Known rows, with every step that occurs:
nofod > doto > niviz > malip > muviru > dakefe > nibimam: [ 1.35 -0.63 -1.08  0.31  2.14 -2.32  1.79 -0.58  0.20 -0.31 -2.09  2.20
  1.32  1.41  2.21 -0.86 -1.17 -1.71 -2.23 -1.74  0.75 -1.17  1.74  0.03
  0.37  0.29  0.40  0.40 -1.55  1.78  0.04]
malip > muviru > dakefe > nibimam: [ 2.52 -0.28 -1.17 -0.51  0.10 -0.99  0.24 -1.33  0.15  0.64 -1.58  3.90
 -0.82 -2.10  2.74 -1.44 -0.66  0.57 -0.43 -1.50 -2.18 -0.37 -0.03 -0.15
  0.59 -0.26  1.02  0.31 -1.29  2.05 -0.49]
dakefe > nibimam > malip: [ 2.74 -0.94 -1.96  2.40 -1.57 -0.80  1.23 -4.05 -1.32  0.14 -1.36  3.95
  0.02  0.51  1.49  4.29 -6.84 -0.57 -0.55  0.14  1.14  0.04  0.68 -0.66
 -3.51 -1.71  2.43 -1.59  0.74  1.75 -1.33]
nofod > dakefe > muviru > doto: [ 3.22  1.08  0.63  0.90  1.37 -3.05  1.23  2.57  1.01  0.61 -3.00  0.17
  2.34  0.34  1.37  0.38 -3.03 -0.39 -0.22 -0.67  0.97  0.52  0.25  1.87
  1.05 -0.27  0.66  0.79  1.35  2.35 -0.57]
muviru > doto > nibimam: [ 1.80 -0.73 -1.43  2.06 -2.14 -0.01  2.17 -3.37  0.03 -0.72 -2.76  1.61
 -0.27  5.06  2.88  5.45 -4.14  0.53 -0.22  1.03  1.60  0.34 -0.31  0.77
 -0.55 -0.51  1.73  1.34  1.07  2.15 -0.25]
nofod > dakefe > niviz > malip > muviru: [ 3.05  0.39  0.51 -0.09  1.96 -2.29 -1.90  0.94  0.76 -0.74 -0.54  1.72
  1.70 -3.26  0.81 -5.85  0.01 -1.43 -0.48 -0.67  1.85 -1.51  0.77  1.42
 -0.07 -0.52  0.95  0.03  0.11  1.54 -0.47]
doto > niviz > malip: [ 1.32 -0.22 -2.53  1.82  0.59 -0.70 -0.50 -3.35 -0.59 -2.80 -0.28  0.82
  0.71 -2.41  1.64  1.18 -4.31 -1.63 -3.15  1.41  2.49 -1.27  0.02  0.70
 -2.24  0.27  1.20 -0.29  0.10  1.46 -0.95]
doto > nibimam > malip > muviru > dakefe > niviz: [ 2.93 -0.66 -1.24  1.51  0.20  1.79  0.30 -6.24  0.54 -1.14 -1.44  2.27
  0.72  0.88  2.34 -0.43  0.68 -0.20 -1.56 -0.85  1.38 -1.79  1.88 -0.32
 -1.45 -1.65  1.84  0.09  0.29  2.17 -1.13]
nofod > dakefe: [ 2.92  0.75 -0.51 -0.08  0.25 -1.08 -0.95 -0.35  1.06 -0.23 -2.92  0.37
  0.11 -1.05  1.23 -1.63 -5.14 -0.41 -1.18  1.35  1.17 -1.13 -1.38  1.69
 -1.86 -1.35  1.64  0.75 -0.47  2.25 -1.01]
muviru > doto: [ 2.15 -0.54 -1.16  1.24 -2.02 -0.89  2.69 -1.36  0.05 -0.71 -2.90  1.91
 -0.36  2.62  2.15  3.62 -4.52  0.17  0.43  0.85  0.22  0.31 -0.84  1.42
 -0.08  0.25  1.83  2.33  1.21  1.98 -0.34]
nofod > dakefe > nibimam > malip > muviru > doto > niviz: [ 2.08 -0.20  0.05  1.17  1.79 -1.64  2.98 -1.74 -0.02 -0.12 -2.25  1.38
  0.79 -0.47  1.98 -0.52 -2.12 -0.57 -2.16 -1.37  0.62 -0.90  1.78  0.23
 -0.53 -2.42  0.66 -0.08  0.48  2.10 -0.66]
muviru > dakefe > niviz > malip: [ 3.12  0.61 -0.47  0.12  0.53  1.10  1.06 -0.85  0.20 -0.40 -1.17  2.38
  1.79 -1.48  1.06 -3.49 -3.41 -0.99 -0.46 -0.04  1.14 -0.26  0.12  2.11
  1.60 -0.95  1.66  0.51  0.20  1.67 -0.45]
nofod > doto > nibimam > malip > muviru > dakefe: [ 2.64 -0.85 -0.96  0.36  0.53  0.36  1.06 -4.10  1.11  0.01 -4.01  1.49
  0.70  4.63  2.49 -0.10 -0.24 -0.32 -1.62 -1.53  0.66 -2.33  1.90 -0.32
 -1.87 -0.78  1.81  1.17 -1.42  2.51 -0.43]
niviz > malip: [ 2.37  0.07 -1.94  0.79 -0.82 -1.56 -3.17 -2.02 -1.05 -1.54 -0.42  1.39
  0.47 -1.93  1.46  0.00 -5.01 -0.18 -0.88  0.99  1.57 -1.22 -0.37  0.62
 -2.92  0.70  2.14 -1.35 -0.50  1.43 -0.51]
niviz > malip > muviru > doto > nibimam: [ 1.74 -0.60 -1.33  0.39  0.16 -2.35 -2.22 -2.44 -0.99 -1.61 -0.31  1.58
  0.28 -0.54  2.96 -0.63  0.69  0.92 -0.81 -1.29  0.49 -1.48  1.37 -0.17
 -1.25  1.19  1.18 -0.84 -0.56  1.55  0.31]
dakefe > muviru > doto > nibimam: [ 2.71 -0.13 -0.78  2.75 -0.55 -2.39  1.42 -0.46  0.22  0.18 -1.84  1.82
  2.02  3.31  2.31  6.47 -2.43 -0.22  0.38 -0.57  1.79  1.58  0.75  0.63
  1.01  0.91  0.88  0.31  2.23  2.22 -0.65]
malip > niviz: [ 2.83 -0.34 -1.44  0.97 -1.18  2.33 -0.16 -1.49  0.62 -2.09 -0.39  3.10
 -1.21 -0.67  1.37 -0.51  1.56 -1.19 -1.36  3.55  2.17 -1.70 -1.05  0.94
 -3.20  0.30  1.98  0.91 -0.08  1.42 -0.42]
nofod > dakefe > nibimam > malip > muviru: [ 2.92 -0.09 -0.16  0.53  1.06 -1.75  0.06 -1.67 -0.09  0.50 -1.98  2.07
  0.35 -1.71  1.61 -1.63 -3.05 -0.18 -1.39 -1.04  0.43 -1.29  1.04 -0.18
 -2.23 -2.15  1.41 -1.12 -0.37  2.09 -0.92]

Rows:
[ 3.52 -0.33 -0.80  0.33  0.73  1.27  1.30 -4.07  0.45 -1.09 -1.93  2.22
  0.87 -2.59  1.56 -3.72  1.28 -0.45 -1.07 -1.69 -0.97 -2.34  1.81  0.33
 -0.69 -0.97  1.91  1.20  0.36  1.99 -1.15]	nibimam > malip > muviru > dakefe > niviz
[ 2.51  0.40 -1.25 -1.02  1.00 -1.14 -2.82 -1.51 -0.51 -1.16 -0.66  1.53
  0.40 -4.06  2.30 -4.54 -0.13  0.84 -1.30 -1.17 -0.98 -2.10  0.62  0.43
 -0.94  0.85  1.31 -0.87 -1.65  1.67 -0.05]	niviz > malip > muviru > dakefe
[ 2.08  0.12 -0.77  2.67  1.08 -3.17  1.88  0.76 -0.30 -1.01 -0.99  0.96
  2.92  0.21  1.82  4.16 -1.98 -1.27 -0.91 -0.94  1.59  1.09  1.47  1.02
  1.64  1.49  0.28  0.30  2.38  1.75 -0.54]	dakefe > muviru > doto > niviz > malip
[ 1.78 -1.56 -1.53  2.29 -0.10 -1.45  3.29 -3.98 -1.16 -0.54 -1.05  3.65
  0.16  0.24  2.39  3.54 -2.06 -0.68 -1.32 -1.47  0.01 -0.20  2.11 -0.98
 -1.26 -1.11  1.14 -0.31  1.08  1.77 -0.86]	dakefe > nibimam > malip > muviru > doto > niviz
[ 2.61  0.10  0.87  0.42  1.92 -1.95 -0.40  0.26  0.61 -0.68 -0.88  1.23
  1.93 -0.22  1.59 -4.09  1.02 -0.91 -0.56 -1.15  2.52 -0.83  1.50  1.30
  0.96 -0.92  0.73  0.25  0.56  1.74 -0.01]	nofod > dakefe > niviz > malip > muviru > doto > nibimam
[ 3.02 -0.22 -0.56 -0.65  0.58  0.04  0.47 -1.13  1.13 -0.33 -1.35  3.56
  0.30 -2.81  1.95 -4.13  1.99 -0.66  0.02 -1.39 -1.49 -1.02  0.21  0.84
  1.70  0.27  0.97  2.25 -0.23  1.98 -0.68]	malip > muviru > dakefe > niviz
[ 2.42  1.06  0.51  1.35  2.65 -3.09  1.17  2.23  0.53 -0.42 -1.93 -0.77
  3.01 -0.71  1.40 -0.35 -2.36 -0.92 -1.74 -0.90  1.95  0.02  1.21  1.86
  1.22 -0.23  0.18 -0.07  1.22  2.07 -0.36]	nofod > dakefe > muviru > doto > niviz > malip
[ 1.37 -0.05 -1.93  0.42  2.00 -0.55 -0.22 -3.05 -0.20 -2.48 -0.51  0.84
  0.65 -4.12  2.29 -2.39 -0.24 -0.90 -3.48 -0.27  0.40 -2.15  0.78  0.57
 -0.46  0.42  0.51  0.22 -0.85  1.65 -0.53]	doto > niviz > malip > muviru > dakefe
[ 1.19 -0.79 -1.64  1.96 -0.80 -0.36  4.35 -2.32  0.25 -1.75 -2.70  1.26
  0.16  2.12  2.27  4.26 -4.05 -1.02 -1.47  1.16  0.87  0.23 -0.30  1.48
  0.61  0.02  1.03  2.78  1.66  1.94 -0.57]	muviru > doto > niviz
[ 1.17 -0.26 -1.90  0.78  1.88 -1.26  0.35 -2.65 -0.75 -1.60  0.02  2.05
  0.70 -3.55  2.43 -0.89 -1.44 -0.96 -3.20 -0.74  0.61 -1.14  1.23  0.05
 -0.01 -0.19  0.38 -0.70 -0.75  1.57 -0.49]	doto > niviz > malip > muviru > dakefe > nibimam
[ 1.35 -1.05 -1.32  0.77  0.15 -1.78  2.05 -1.87  0.46 -1.69 -1.69  2.24
 -0.44 -0.86  2.89  0.88  1.92 -0.41 -1.00 -0.86 -1.20 -1.29  0.47  0.36
  0.52  1.13  0.41  2.90  0.56  1.98 -0.37]	malip > muviru > doto > niviz
[ 2.35 -1.04 -0.46  1.53  0.16 -1.86 -0.60 -1.52 -0.22 -1.45  0.80  3.39
  1.67 -0.09  1.81 -1.06  2.09 -1.29  0.56 -1.17  2.16 -0.39  1.84  0.46
  0.78  0.81  1.05  0.22  1.30  1.26 -0.11]	dakefe > niviz > malip > muviru > doto > nibimam
[ 1.87 -1.16 -1.21  0.73 -0.90 -1.52  0.18 -2.87  0.32 -0.95 -1.64  2.36
 -0.76  1.42  3.43  1.77  1.94  0.74 -0.02 -0.80 -0.62 -0.94  0.48 -0.26
 -0.31  0.74  1.03  1.64  0.01  2.10 -0.18]	malip > muviru > doto > nibimam
[ 2.56 -0.99 -2.15  1.79 -0.71  0.72 -1.69 -7.05  0.08 -1.50 -1.49  1.74
 -0.33  0.81  2.64  1.77 -0.46  0.37 -1.85 -0.06  1.32 -2.21  1.28 -1.03
 -3.84 -1.05  2.09 -0.58 -0.03  2.16 -1.27]	doto > nibimam > malip > muviru
[ 2.84 -0.94 -0.39  0.78  0.85  0.38  1.77 -3.40  1.32  0.07 -3.25  2.43
  1.33  4.92  1.97 -1.05  0.88 -1.34 -0.95 -1.77  1.49 -1.81  2.33  0.00
 -0.62 -0.91  1.59  1.47 -0.59  2.33 -0.48]	nofod > doto > nibimam > malip > muviru > dakefe > niviz
[ 1.98 -0.44 -1.12  0.02  0.07 -2.91 -1.74 -1.11 -0.93 -1.54 -0.39  1.74
  0.32 -2.04  2.55 -1.74  0.70  0.70 -0.27 -1.25 -0.49 -1.47  1.02  0.13
 -0.85  1.72  1.27 -0.20 -0.50  1.47  0.30]	niviz > malip > muviru > doto
[ 2.29 -0.83 -1.07  2.32 -1.34  2.19  3.16 -4.77 -0.09 -1.69 -2.24  1.36
 -0.17  4.90  2.54  3.32 -0.05  0.19 -1.42  1.49  2.32 -0.95  1.26  0.47
 -1.86 -1.21  2.02  0.88  1.39  1.95 -0.11]	muviru > doto > nibimam > malip > niviz
[ 2.77 -0.75 -0.77  0.89  0.21 -2.13 -2.05 -0.76 -0.22 -1.58  1.14  4.01
  1.35 -3.14  1.04 -2.99  1.22 -1.93  0.63 -0.99  1.64 -0.90  1.00  0.55
 -0.19  1.20  1.33  0.16  0.76  1.06 -0.58]	dakefe > niviz > malip > muviru
[ 1.22 -0.64 -2.35  1.19  1.37 -1.68 -1.50 -2.96 -0.39 -2.85  0.09  1.24
  0.48 -4.02  2.15 -0.81 -0.48 -1.32 -2.98  0.11  1.18 -2.05  0.73  0.06
 -1.77  1.04  0.70 -0.09 -0.39  1.44 -0.75]	doto > niviz > malip > muviru
[ 2.79 -0.53 -1.78  1.02 -0.09  1.73 -0.40 -6.88  0.25 -1.11 -2.25  1.29
 -0.17  0.83  2.78  0.10 -0.54  0.79 -2.37 -0.49  0.63 -2.13  1.38 -0.48
 -2.72 -1.57  1.94 -0.26 -0.57  2.40 -1.10]	doto > nibimam > malip > muviru > dakefe
[ 2.81  0.26  1.10 -0.06  1.94 -2.40 -0.10  1.60  0.64 -0.70 -0.96  1.46
  1.94 -1.74  1.15 -5.11  0.75 -1.18 -0.04 -1.24  1.47 -1.00  1.13  1.68
  1.30 -0.49  0.79  0.92  0.65  1.57 -0.05]	nofod > dakefe > niviz > malip > muviru > doto
[ 3.14  0.21 -1.02  0.75  0.02  2.98  3.26 -3.01 -0.37  0.28 -1.95  3.19
  0.04  0.19  1.70 -0.61 -3.03 -0.14 -1.98  0.66  0.37 -0.68  0.62  0.69
 -0.85 -2.54  1.94 -0.67 -0.36  1.94 -0.44]	muviru > dakefe > nibimam > malip > niviz
[ 3.25  0.92  0.57  1.72  1.55 -1.81  1.56 -0.36  0.84  0.30 -3.07 -0.54
  2.65  1.84  1.65  1.19 -2.31 -0.10 -1.08 -1.10  1.96 -0.16  1.58  1.18
 -0.02 -1.34  0.96 -0.17  1.50  2.50 -0.73]	nofod > dakefe > muviru > doto > nibimam > malip
[ 3.11 -0.19 -0.45  3.03  0.12 -0.23  2.21 -1.39  0.18 -0.78 -1.18  1.70
  2.08  3.39  2.02  4.34  1.65 -0.63 -0.63 -0.19  2.46  0.40  2.19  0.50
 -0.11  0.37  1.12 -0.10  2.43  1.96 -0.41]	dakefe > muviru > doto > nibimam > malip > niviz
[ 3.27 -0.15 -1.42 -0.12  0.48  1.28  0.37 -4.73  0.27 -1.07 -2.63  1.36
  0.19 -2.74  2.01 -3.22 -0.02  0.55 -1.69 -1.25 -1.72 -2.83  1.33  0.05
 -2.00 -0.79  1.97  0.93 -0.47  2.26 -1.08]	nibimam > malip > muviru > dakefe
